Every row comes from one small tree of marks. The marks that hang from a mark follow it in brackets, in the order of their numbers. Every link used is in the known rows. Which tree was each row made from?
Known rows:
q26{q577}: [  2, -22, -32,   2, -19,  20, -21, -34,  -6, -15, -24,   1, -18,  -4, -14,
 -44,  30,  17,  25,   7,   0,   7, -10]
q617{q34{q98} q800}: [ -5, -21, -29, -18, -35,  36,  -6, -45,  -3, -16,  -5,  10, -20,  -2, -11,
 -36,  38,  27,  20, -13,   9,  34, -35]
q577{q26{q34}}: [  9, -25, -25,  17,   0,  39, -21, -23,  13,  -5, -21,  19, -25,   2, -16,
 -13,   8,  27,  19,  15,  -9,  10,   7]
q98{q577{q26 q606}}: [ -4, -33, -13,   2,   8,  14, -22,  -9,  25, -13, -20,  -4, -53, -13,   7,
 -13,   5,   2,   6,   0,  -7,  30,   5]
q26{q34{q98{q577{q606}}}}: [  0, -19,  -1,  -9, -16,  29, -22, -18,  18,  -8, -18,   0, -42,  -1,   2,
 -15,  37,  12,  16, -27,   5,  24, -10]
q606{q577{q26 q98{q34{q617}}}}: [ 11, -36, -20,  24,  -3,  15,   0, -30,  14,   0, -15,  -8, -29,   0, -24,
  -4,  16,  11,  41,   0,  -4,  12,  24]
q606{q577{q98{q34}}}: [  6, -30, -42,  19, -12,  11,  -6, -47,  10,  -8, -24,  -8, -19,  -7, -26,
 -22,  25,  28,  32,   3,   3,  16,   9]
q800{q617{q34{q98{q577{q26}}}}}: [  2, -27, -18,  -7,  -4,  22, -12, -39,   7, -10, -16,  11, -21,  -2,   4,
 -27,  22,  -1,  12, -14,   8,  26, -28]
q606{q577{q26{q34}}}: [  4, -26, -41,  18,   2,  39, -23, -25,  15,   5, -15,  15, -31,  11, -23,
 -15,   5,  41,  28,  15,  -8,   3,  11]
q606{q577}: [ -1, -23, -53,  11, -20,  24, -13, -32,   8,  -3, -23,  -3, -29,  -9, -15,
 -40,  12,  39,  22,  19,  -6,  15,  -8]
q34{q98{q577} q617}: [ -7, -21,   7,  -5, -33,  15,  -4, -21,   7,   1, -23, -21, -38, -15,   5,
 -31,  36,   0,  19, -14,   0,  20, -26]
q577{q26{q34} q98 q606}: [ 23, -30, -22,  17,  16,  29, -27, -18,  24,  -5, -18,  26, -32,   8, -17,
   2,  15,  15,  24, -12,   3,  21,  21]
q26{q34{q617} q577{q606}}: [ 17, -18,  -5,  -7, -22,  35, -28, -16,   1, -19, -10,  12, -35,  11, -12,
 -28,  35,  11,  33, -24,   5,  17,  21]
q617{q34{q98{q577}} q800}: [-20, -19, -16, -19, -25,  29, -11, -38,   2, -19,  -8,   5, -33,  -1,   6,
 -26,  35,  17,  13, -20,  10,  41, -40]
q26{q34{q617} q577{q98 q606}}: [ 24, -25,  -5,   2,  -6,  27, -29, -21,   7, -15, -13,  17, -29,  14, -19,
 -13,  40,   5,  40, -38,  13,  19,  17]
q26{q34{q98}}: [ 10, -14, -22,   3, -28,  37, -17, -34,   7,   1, -23,   5, -20,  -3, -16,
 -29,  40,  29,  22,  -2,   4,   7, -16]
q98{q34{q617} q577}: [-11, -22,   9,   3, -26,  16,   4, -29,   9, -21, -20, -20, -34, -20,   5,
 -15,  18,  -3,  13,   4,  -8,  23,   4]
q98{q34{q617} q577{q26 q606}}: [ -2, -31,  19,  -1,  -4,  14,  -3, -14,  19, -22, -12, -16, -52, -14,   6,
   2,  12, -14,  13,  -9, -11,  29,  27]
q800{q617{q34{q98{q577}}}}: [  4, -22, -20, -11, -18,  24,  -9, -49,   0, -14, -20,   6, -17,  -8,   4,
 -40,  32,   4,   9, -18,  11,  30, -39]
q606{q577{q98{q34{q617{q800}}}}}: [ -3, -27, -29,   5, -22,  18,  -2, -42,   2, -11,  -5,  -4, -27,   7, -27,
 -14,  18,  14,  30, -13,  -4,  33,   7]
q577{q26}: [  6, -29, -31,  14,  -7,  22, -12, -24,  12,  -6, -25,   2, -27, -12, -12,
 -25,   7,  18,  16,  24, -11,  13,  -2]

Write each row's tree:
[  9, -39, -38,  27,   4,  12,  -8, -37,  15,  -2, -22,  -2, -25,  -1, -27,
  -8,  15,  20,  31,   9,  -4,  13,  17]
q606{q577{q26 q98{q34}}}
[ 15, -20, -36,  -9, -33,  28,  -7, -53,  -6, -12, -20,  10,  -4,  -9, -12,
 -52,  35,  13,  17,  -9,   9,  25, -31]
q800{q617{q34{q98}}}
[ 22, -38, -28,  15,  11,  11, -19, -19,  21,  -7, -27,  11, -32,  -9, -12,
 -13,  14,   5,  20,  -4,  -1,  27,  13]
q577{q26 q98 q606}
[ -1, -22, -14,   3, -25,  16,   0, -40,   0, -19, -11,   0, -17,  -2, -24,
 -11,  22,  -1,  23, -12,  -5,  36,   5]
q577{q98{q34{q617{q800}}}}
[  3, -33,  -1, -13,  -4,  24, -12, -20,  20, -12, -13,   1, -46,  -9,  12,
 -15,  33,   6,  18, -21,  15,  31, -11]
q617{q34{q98{q577{q26 q606}}}}
[  3, -24,  -9,  -7, -19,  15,  -5, -30,   9, -27,  -8,   0, -32,  -1, -20,
  -6,  23,  -3,  21, -26,  -3,  48,  19]
q577{q98{q34{q617{q800}}} q606}
[ 12, -24, -15,   6, -21,  37, -11, -16,  11,  18,  -7,  -1, -38,  14, -22,
 -17,  30,  29,  39, -13,  -2,   3,   4]
q606{q577{q26{q34{q98 q617}}}}
[ -5, -25, -10,  -8, -23,  25,  -7, -39,   8, -12, -19,  -5, -28, -15,   8,
 -32,  40,  19,  16, -12,  16,  27, -38]
q617{q34{q98{q577}}}
[  1, -31,  15, -10, -13,  12,  -8,  -3,  19,   1, -16, -17, -56,  -7,   8,
 -13,  27, -14,  20, -25,   0,  25,  -3]
q34{q98{q577{q26 q606}} q617}
[-17, -28, -11, -17,  -8,  29, -12, -31,   9, -12,  -3,   7, -40,   4,   2,
 -12,  26,  12,  15, -16,   5,  34, -31]
q617{q34{q98{q577{q26}}} q800}
[-21, -15,   2, -19, -37,  18,  -6, -19,   1,  -5, -10, -12, -43,  -2,   1,
 -23,  29,  -2,  16, -22,  -4,  33, -33]
q34{q98{q577} q617{q800}}
[ 19, -29, -24,  26,  13,  32, -23, -27,  19,   0, -24,  26, -16,   8, -21,
  -3,  15,  19,  27,   1,   0,  15,   5]
q577{q26{q34} q98}
[ 25, -24, -23,   7,   3,  27, -35, -28,  11, -18, -18,  22, -25,  13, -21,
 -19,  40,  14,  33, -29,  15,  17,  13]
q26{q34 q577{q98 q606}}
[-25, -19,   3,  -8, -26,  19,  -3, -30,   4, -27,  -7, -11, -38,  -7,  -1,
  -9,  12,  -2,   8,  -5, -14,  38,  -5]
q98{q34{q617{q800}} q577}
[ 19, -29, -24,  26,   5,  32, -15, -19,  14,  10, -13,  17, -32,  16, -26,
  -2,  10,  25,  40,  -9,   1,   8,  16]
q606{q577{q26{q34{q617}} q98}}
[ 15, -24, -20,   6,   4,  37, -24, -14,  21, -12, -15,  19, -37,   4, -13,
  -9,   9,  22,  18,   4,  -8,  20,  22]
q577{q26{q34} q606}
[ 18, -38, -17,  15,   7,  12, -10, -29,  22, -16, -21,   1, -31, -10, -19,
  -1,  18,   0,  21,  -5,  -3,  28,  27]
q577{q26 q98{q34} q606}
[ -9, -28,  -7,  -4, -12,  14, -11, -28,  16, -30, -22, -17, -40, -22,   5,
 -13,  19,   2,   5,  -3,  -5,  34,  12]
q98{q34 q577{q606}}
[ -7, -14, -15, -15, -45,  24,  -3, -25,  -5,  -3, -11,  -7, -30,  -2, -14,
 -34,  33,   8,  23, -14,  -7,  27, -25]
q34{q98 q617{q800}}
[-11, -32,  -4,  14,   1,  16,  -9, -28,  16, -16, -23, -11, -36, -15,  -1,
  -3,   9,   2,  10,  14, -11,  17,   6]
q98{q34 q577{q26}}
[ 12, -25,  -4,  16, -23,  14,   4, -36,   7, -13, -24,  -9, -16, -14, -17,
 -15,  27,   2,  25,  -3,   1,  23,  10]
q577{q98{q34{q617}}}
[ 23, -25, -11,  22,   3,  30, -16, -22,  15,   0, -18,  17, -23,   9, -17,
   1,  14,  11,  31,  -7,  -2,  15,  12]
q577{q26{q34{q617}} q98}
[  1, -27,  -5,   3,  14,  31, -31, -10,  27, -12, -19,  12, -52,   1,   5,
   3,   7,  11,  12,  -6,  -5,  26,  14]
q98{q577{q26{q34} q606}}
[ 22, -35,   1,  10,  -4,  13,   0, -20,  21, -15, -14,  -4, -36,  -9, -17,
   2,  19,  -8,  26, -14,  -3,  30,  35]
q577{q26 q98{q34{q617}} q606}
[  0,  -8,  -6, -17, -37,  36, -22, -26, -12,  -8,   2,  12, -28,  25, -24,
 -30,  49,  11,  36, -36,   2,  13, -16]
q26{q34{q98 q617{q800}} q577}
[ -5, -34,   2,   3,   5,  17, -13, -21,  22, -23, -18, -13, -47, -14,   3,
  -3,  10,  -6,   7,   1, -10,  27,  21]
q98{q34 q577{q26 q606}}
